Known rows, with every step that occurs
futi/givina/vaza/voga/favese: [ 0.02  0.13  0.81 -0.44  1.77  1.13  1.00 -0.72  1.64  0.18  1.97  4.46
  0.47  0.63 -1.36  0.24 -0.49]
voga/futi: [-0.28 -0.22  0.75 -1.65 -1.93 -0.04  1.11 -0.20 -0.08 -0.11 -0.96  0.80
 -0.42 -0.26  0.28  1.21  0.23]
voga/favese/futi/zoriv: [-0.53  0.52 -0.75 -4.31 -0.89 -0.77  1.22  2.15  0.36  0.18 -0.98  2.44
 -1.42  1.37 -0.02  1.57  0.75]
vaza/voga/futi/zoriv/givina: [-0.29  0.44  0.53 -3.00 -3.01 -0.77  1.18 -2.00  1.43  2.18  2.54  1.57
 -1.74 -0.68 -0.77  4.23  0.79]
voga/favese/zoriv: [-0.27  0.13 -0.28 -2.30 -1.82 -0.50  1.92  1.83 -0.09  0.89 -2.62  2.39
 -1.12  0.81 -0.23  1.01  0.37]
zoriv/voga: [-0.20  0.20 -0.44 -0.84 -1.62  0.69 -0.52  1.43 -0.08  0.82  0.36 -1.59
 -0.96  0.04  0.91  0.72 -0.69]
zoriv/voga/futi/givina: [-0.51  0.44  0.63 -2.29 -1.71  1.22  0.80 -0.06 -0.01  0.10  1.68 -0.60
 -1.72 -0.31  1.21  2.84  0.25]
zoriv/givina/favese: [ 0.97 -0.87  0.24  0.83 -0.84  0.10 -1.04 -1.29  0.47 -0.54  1.27  1.98
 -2.01  0.51  1.10  3.45  0.29]
vaza/voga/favese/futi/givina: [-0.74  0.47 -0.54 -2.44 -1.14  0.41  2.15  0.01  0.22  1.34  0.66  3.56
  0.97  1.06 -0.50  0.49  0.27]
givina/vaza/voga/favese: [ 0.10 -0.53  0.36 -0.41 -0.21  0.42  0.70  0.99  1.65  1.01 -0.91  4.37
  0.92  0.86 -1.59 -1.14 -1.50]
futi/givina/voga/favese/zoriv: [ 0.18 -0.82  0.70 -1.63 -0.11  0.75  1.43 -0.02  0.57 -1.07  1.03  2.56
 -1.86  1.25 -0.21  1.84  1.01]
vaza/voga/futi/givina: [-0.63  0.15  0.76 -1.55 -1.40  0.53  1.95 -2.24  0.73  1.32  2.32  1.97
  0.44 -0.55 -0.71  1.61  0.43]
futi/givina: [-0.09  0.58  0.52 -0.09  1.92  0.75  0.33 -1.64  0.14 -0.79  2.80  0.48
 -0.42 -0.14  0.05  1.22  0.89]
futi/givina/vaza/voga/favese/zoriv: [-0.07 -0.09  1.23 -1.39  0.13  0.57  1.86 -0.54  1.24  0.32  0.57  5.59
 -0.05  0.29 -1.82  0.87 -0.04]
favese/futi/givina/vaza/voga: [-0.14 -0.35  1.33 -1.28 -0.24  0.53  0.94 -1.02  0.03 -1.11  0.34  5.20
  1.30  0.11 -1.23  0.12  0.03]
futi/givina/favese: [ 0.34 -0.80  0.38  0.55  1.84  0.95 -0.30 -1.46  0.79 -1.50  2.81  2.18
 -1.16  0.45  0.44  1.61  0.52]
givina/favese/zoriv/voga: [ 0.24 -1.60  0.00 -1.05 -3.31  0.12 -0.09  1.65  0.16  0.04 -1.46  1.88
 -2.29  0.31  0.60  1.81 -0.44]

Rows
[-0.30 -0.96  0.69 -1.03 -1.50  0.74  1.44 -2.05  1.24  0.65  2.29  3.30
 -0.15 -0.07 -0.38  1.83  0.15] : vaza/voga/futi/givina/favese
[-0.33  0.63 -0.52 -2.86 -0.76 -0.13 -0.70  1.29  1.10  0.95  2.31 -1.85
 -2.79 -0.20  0.13  2.49  0.09] : futi/zoriv/voga
[-0.56  0.32 -0.37 -4.20 -2.34 -0.46 -0.02  1.83 -0.12  0.07  0.15  0.23
 -1.93  0.18  0.31  2.26  0.41] : favese/futi/zoriv/voga
[ 0.58 -0.45  1.62 -0.64 -3.12 -0.60  0.83 -1.24  0.37  0.78 -1.13  4.66
 -0.83 -0.64 -1.51  2.70  0.10] : favese/zoriv/givina/vaza/voga
[ 0.78 -1.17  1.38 -0.77 -2.78  0.23  0.02 -1.50  0.23 -0.89  0.86  1.16
 -2.07  0.42  0.84  3.90  0.63] : zoriv/givina/voga/futi
[-0.24 -0.33  0.39 -3.16 -1.01 -0.35  1.00  1.47  1.66  0.60 -0.93  5.60
 -0.11  0.98 -1.94  0.15 -0.77] : givina/vaza/voga/favese/futi/zoriv
[ 0.37  0.49  0.45 -2.35 -0.18 -0.48  0.06 -0.47  2.39  1.28  2.30  3.57
 -2.32  0.51 -1.31  3.59  0.07] : futi/zoriv/givina/vaza/voga/favese
[-0.28 -0.06  0.13 -2.05 -3.65 -0.11  0.73  1.60 -0.62  0.96 -1.70  0.02
 -1.65 -0.41  0.19  1.63 -0.06] : favese/zoriv/voga
[-0.09 -0.67  0.42 -1.59 -1.48  0.19  1.18  1.44  0.81  0.44 -2.38  5.85
  1.36  1.11 -1.42 -1.17 -1.28] : givina/vaza/voga/favese/futi
[-0.51 -0.25  0.77 -3.32 -5.18 -0.18  1.61  1.42 -0.70  0.95 -2.50  0.67
 -2.00 -0.59  0.43  2.66  0.15] : favese/zoriv/voga/futi
[-0.02  0.55  0.90 -3.42 -1.90 -0.80  0.59 -1.40  0.89  0.30  1.70  0.76
 -3.17 -0.51  0.27  5.34  1.46] : voga/futi/zoriv/givina
[-0.10  0.14  0.67 -2.34  0.73  0.68  1.29  1.07  0.04 -1.63 -1.10  5.06
 -0.02  1.44 -0.11  0.61  0.17] : voga/favese/futi/givina/vaza
[-0.48  0.86 -1.12 -3.80 -0.65  0.03 -0.01  2.57  1.45  1.48  1.62 -0.98
 -3.14  0.79  0.37  2.55 -0.04] : futi/zoriv/voga/favese
[ 0.63 -0.18  0.08 -2.46 -0.34 -0.31 -0.40 -0.07  1.80 -0.01  2.80  0.83
 -3.85  1.25  0.15  4.49  1.07] : futi/zoriv/givina/voga/favese
[ 0.00 -0.98  1.62 -0.73 -1.90  0.21  0.94 -0.38  1.24  0.41 -1.04  4.29
  0.84 -0.34 -1.61 -0.29 -1.19] : givina/vaza/voga/futi
[-0.12 -0.68  1.53 -2.32 -1.36 -0.28  0.79 -0.39  2.14  0.53  0.34  4.10
 -0.58 -0.49 -2.12  0.98 -0.64] : givina/vaza/voga/futi/zoriv
[ 0.03 -1.78  0.56 -2.27 -4.69  0.10  0.73  1.52  0.07 -0.04 -2.22  2.44
 -2.68  0.11  0.86  2.69 -0.29] : givina/favese/zoriv/voga/futi
[ 0.62 -1.31  1.82 -1.95 -4.67 -0.56  1.21 -1.07 -0.32 -0.57 -1.29  2.59
 -2.74 -0.03  0.16  4.43  1.18] : favese/zoriv/givina/voga/futi
[-0.06 -1.21 -0.46 -3.02 -2.24 -0.16 -0.74  1.88  0.60 -0.74  0.09  2.03
 -2.58  0.83  0.74  2.37 -0.04] : givina/favese/futi/zoriv/voga
[ 0.84 -1.17  1.24 -0.81 -3.32 -0.46  0.35 -0.87 -0.26 -0.48 -0.56  1.95
 -2.30  0.11 -0.05  3.50  1.02] : favese/zoriv/givina/voga
[-0.25  0.25  0.28 -2.86 -0.88  1.28  0.61  2.43  0.01 -0.70 -0.66  3.19
 -0.95  1.36  0.72  1.29 -0.62] : zoriv/voga/favese/futi/givina/vaza
